Known rows, with every step that occurs
Z -> E -> M -> N -> D -> B: [.12, .02, -.24, -.07, .07, .16, .42, -.01, -.23, .06, -.13, .13, .11, .20, .02, -.31, .22, .05, .14, -.28]
E -> M: [.08, -.22, -.31, .17, .10, .20, .42, .00, -.23, .14, -.15, .07, .09, .03, -.02, -.20, .39, -.40, .30, -.17]
M -> N -> D: [.01, .19, -.14, -.07, -.11, .13, .22, -.14, -.17, .47, .03, .03, .15, .35, -.17, -.23, .16, -.25, .11, -.08]
Z -> E -> D -> B -> M -> N: [-.03, .05, -.28, .08, .07, .17, .30, -.01, -.12, -.11, -.03, .10, .17, .17, -.15, -.26, .23, .05, .03, -.25]
Z -> E -> D: [-.09, -.05, -.40, -.12, .19, .07, .38, -.03, -.19, .02, -.20, .14, .25, .18, -.11, -.30, .29, -.11, .08, -.22]
D -> E: [.34, .08, -.33, .18, .12, .22, .25, -.02, -.17, .11, -.07, .15, .13, .08, -.13, -.23, .40, -.07, .18, -.20]
N -> D -> B -> M -> E: [.37, .17, -.07, .38, -.11, .12, .29, .00, -.21, .00, .16, .01, -.17, .23, -.05, -.18, .19, .13, .13, -.23]
M -> B -> D -> N: [-.15, .14, -.12, .15, -.03, .17, -.01, -.07, -.08, -.01, .00, -.05, .28, -.01, -.08, -.06, .32, -.08, .09, -.18]
Z -> E -> D -> N -> M: [-.20, -.08, -.39, -.18, .21, .11, .38, -.07, -.12, .08, -.10, .17, .26, .22, -.17, -.36, .18, -.01, .05, -.11]
Z -> E -> M -> N -> D: [.10, -.03, -.24, -.18, .12, .13, .44, -.02, -.25, .15, -.18, .13, .19, .22, .00, -.32, .24, -.01, .17, -.24]
E -> M -> N -> D -> B: [.14, -.06, -.18, .17, -.13, .29, .36, -.04, -.09, .26, -.02, .05, .04, .14, .01, -.20, .19, -.33, .24, -.17]
M -> N: [-.17, .17, -.21, -.02, .02, .15, .13, -.16, -.22, .37, .04, .03, .24, .24, -.28, -.23, .31, -.29, .13, -.06]
N -> M -> E -> D -> B: [-.08, -.06, -.24, .04, .05, .14, .18, -.20, .04, .00, .21, .09, .20, .17, -.17, -.37, .30, .00, .31, -.17]
E -> D -> B: [-.15, -.04, -.40, .36, -.10, .23, .28, -.04, .04, -.03, .02, .06, .05, .05, -.13, -.15, .26, -.41, .08, -.18]
E -> M -> N: [.00, -.12, -.22, .09, .00, .27, .32, -.06, -.15, .29, -.05, .05, .20, .10, -.09, -.22, .31, -.41, .28, -.13]
Z -> E -> D -> N -> M -> B: [-.14, -.04, -.34, -.13, .15, .14, .31, -.09, -.07, .02, -.06, .14, .27, .19, -.13, -.34, .17, .05, .08, -.13]
D -> B: [-.01, .17, -.31, .41, -.01, .12, .23, -.05, -.24, -.13, .07, .05, -.14, .06, -.11, -.16, .38, -.13, .07, -.21]
Z -> E: [-.01, .07, -.35, -.15, .29, -.02, .36, -.04, -.42, .01, -.19, .13, .17, .21, -.11, -.32, .39, .05, .10, -.23]
B -> M -> N -> D: [.23, .10, .02, .20, .00, .18, .20, -.02, -.27, .19, .12, -.05, .11, .30, -.28, -.17, .21, -.04, .15, -.05]
N -> M: [-.09, -.09, -.29, -.17, .14, .03, .29, -.17, -.18, .13, -.04, .11, .14, .26, -.16, -.35, .33, -.20, .25, -.06]

Rows
[.01, .01, -.33, .11, .13, .12, .35, .01, -.17, -.19, -.08, .11, .12, .14, -.11, -.26, .26, .05, .04, -.26] : Z -> E -> D -> B -> M
[.19, .20, -.14, -.02, -.12, .21, .20, -.10, -.09, .44, .04, .08, .16, .33, -.15, -.24, .15, -.16, .12, -.12] : M -> N -> D -> E
[.17, .14, -.16, .57, .01, .18, .20, .02, -.28, -.25, .16, -.01, -.15, .06, -.18, -.12, .37, .05, .08, -.19] : D -> B -> M
[-.09, -.01, -.16, -.14, -.01, .10, .09, -.16, -.02, -.05, -.06, .03, .28, .16, -.05, -.23, .31, -.10, .25, -.17] : N -> M -> B -> D
[.03, -.04, -.29, -.15, .19, .13, .39, -.03, -.28, .10, -.18, .13, .24, .17, -.05, -.32, .31, -.04, .18, -.24] : Z -> E -> M -> N
[.37, -.04, -.26, .19, .02, .37, .27, -.01, -.03, .20, -.06, .14, .20, .04, -.07, -.23, .33, -.17, .26, -.21] : D -> E -> M -> N
[.09, .20, -.10, .53, -.06, .22, .13, -.02, -.22, -.16, .21, -.03, -.07, .11, -.23, -.14, .30, .04, .07, -.16] : D -> B -> M -> N
[-.27, -.04, -.28, -.04, .18, .13, .26, -.15, -.17, .29, .12, .11, .13, .22, -.30, -.34, .19, -.09, .09, .12] : D -> N -> M
[.13, -.03, -.06, .42, .17, .24, .14, -.02, -.18, .00, .30, -.04, .21, .09, -.36, -.21, .32, .14, .22, -.09] : B -> M -> E -> D -> N
[-.08, .03, -.40, .03, .12, .10, .37, -.02, -.15, -.12, -.12, .13, .13, .14, -.07, -.28, .27, -.03, .04, -.27] : Z -> E -> D -> B
[-.20, .00, -.22, .04, .10, .18, .16, -.19, -.10, .21, .17, .07, .15, .19, -.24, -.30, .20, .01, .15, .09] : D -> N -> M -> B
[.01, -.05, -.24, -.06, .17, .16, .32, .01, -.21, -.06, -.18, .09, .26, .05, .02, -.24, .30, .09, .14, -.28] : Z -> E -> M -> B -> D -> N
[.37, .12, .01, .23, -.01, .24, .19, .00, -.21, .18, .13, -.01, .12, .26, -.26, -.17, .20, .04, .16, -.08] : B -> M -> N -> D -> E
[.06, -.03, -.22, .03, .06, .22, .20, .12, -.04, .02, -.29, .08, .34, -.10, -.01, -.08, .34, -.29, .06, -.32] : B -> D -> E -> M
[-.31, -.13, -.39, .18, .05, .24, .29, -.06, .02, .27, .03, .08, .19, .11, -.28, -.20, .17, -.43, .05, .02] : E -> D -> N
[.02, -.03, -.21, -.06, .02, .10, .15, -.22, -.09, .00, .03, .05, .17, .22, -.07, -.30, .34, -.06, .34, -.11] : N -> M -> B
[-.06, -.03, -.20, -.09, .17, .05, .18, -.21, -.15, .10, .17, .09, .23, .22, -.20, -.41, .38, .08, .35, -.14] : N -> M -> E
[.02, .25, -.14, .08, -.19, .17, .19, -.13, -.13, .33, .12, .02, .03, .31, -.14, -.21, .13, -.18, .07, -.13] : M -> N -> D -> B
[.08, -.05, -.25, -.08, .15, .12, .32, .02, -.22, -.13, -.24, .08, .25, .04, .08, -.23, .36, .04, .19, -.34] : Z -> E -> M -> B -> D
[-.16, .00, -.24, .26, .13, .20, .14, -.13, -.05, .19, .29, .04, .29, .06, -.29, -.29, .32, -.01, .21, -.13] : M -> E -> D -> N
[-.44, .01, -.19, -.15, .13, .09, .15, -.01, -.09, .14, -.11, .05, .34, .05, -.21, -.16, .21, -.25, -.06, -.08] : B -> D -> N -> M
[.03, .02, -.18, .00, .02, .25, .15, .09, .00, .08, -.24, .07, .40, -.07, -.05, -.09, .30, -.28, .05, -.31] : B -> D -> E -> M -> N
[-.07, .00, -.26, .22, .11, .16, .15, -.12, -.08, .12, .21, .03, .28, .06, -.23, -.28, .40, -.07, .27, -.23] : M -> E -> D
[-.05, -.01, -.25, .45, -.14, .31, .21, -.02, .05, -.05, .12, .01, .09, .09, -.21, -.13, .21, -.30, .08, -.15] : E -> D -> B -> M -> N
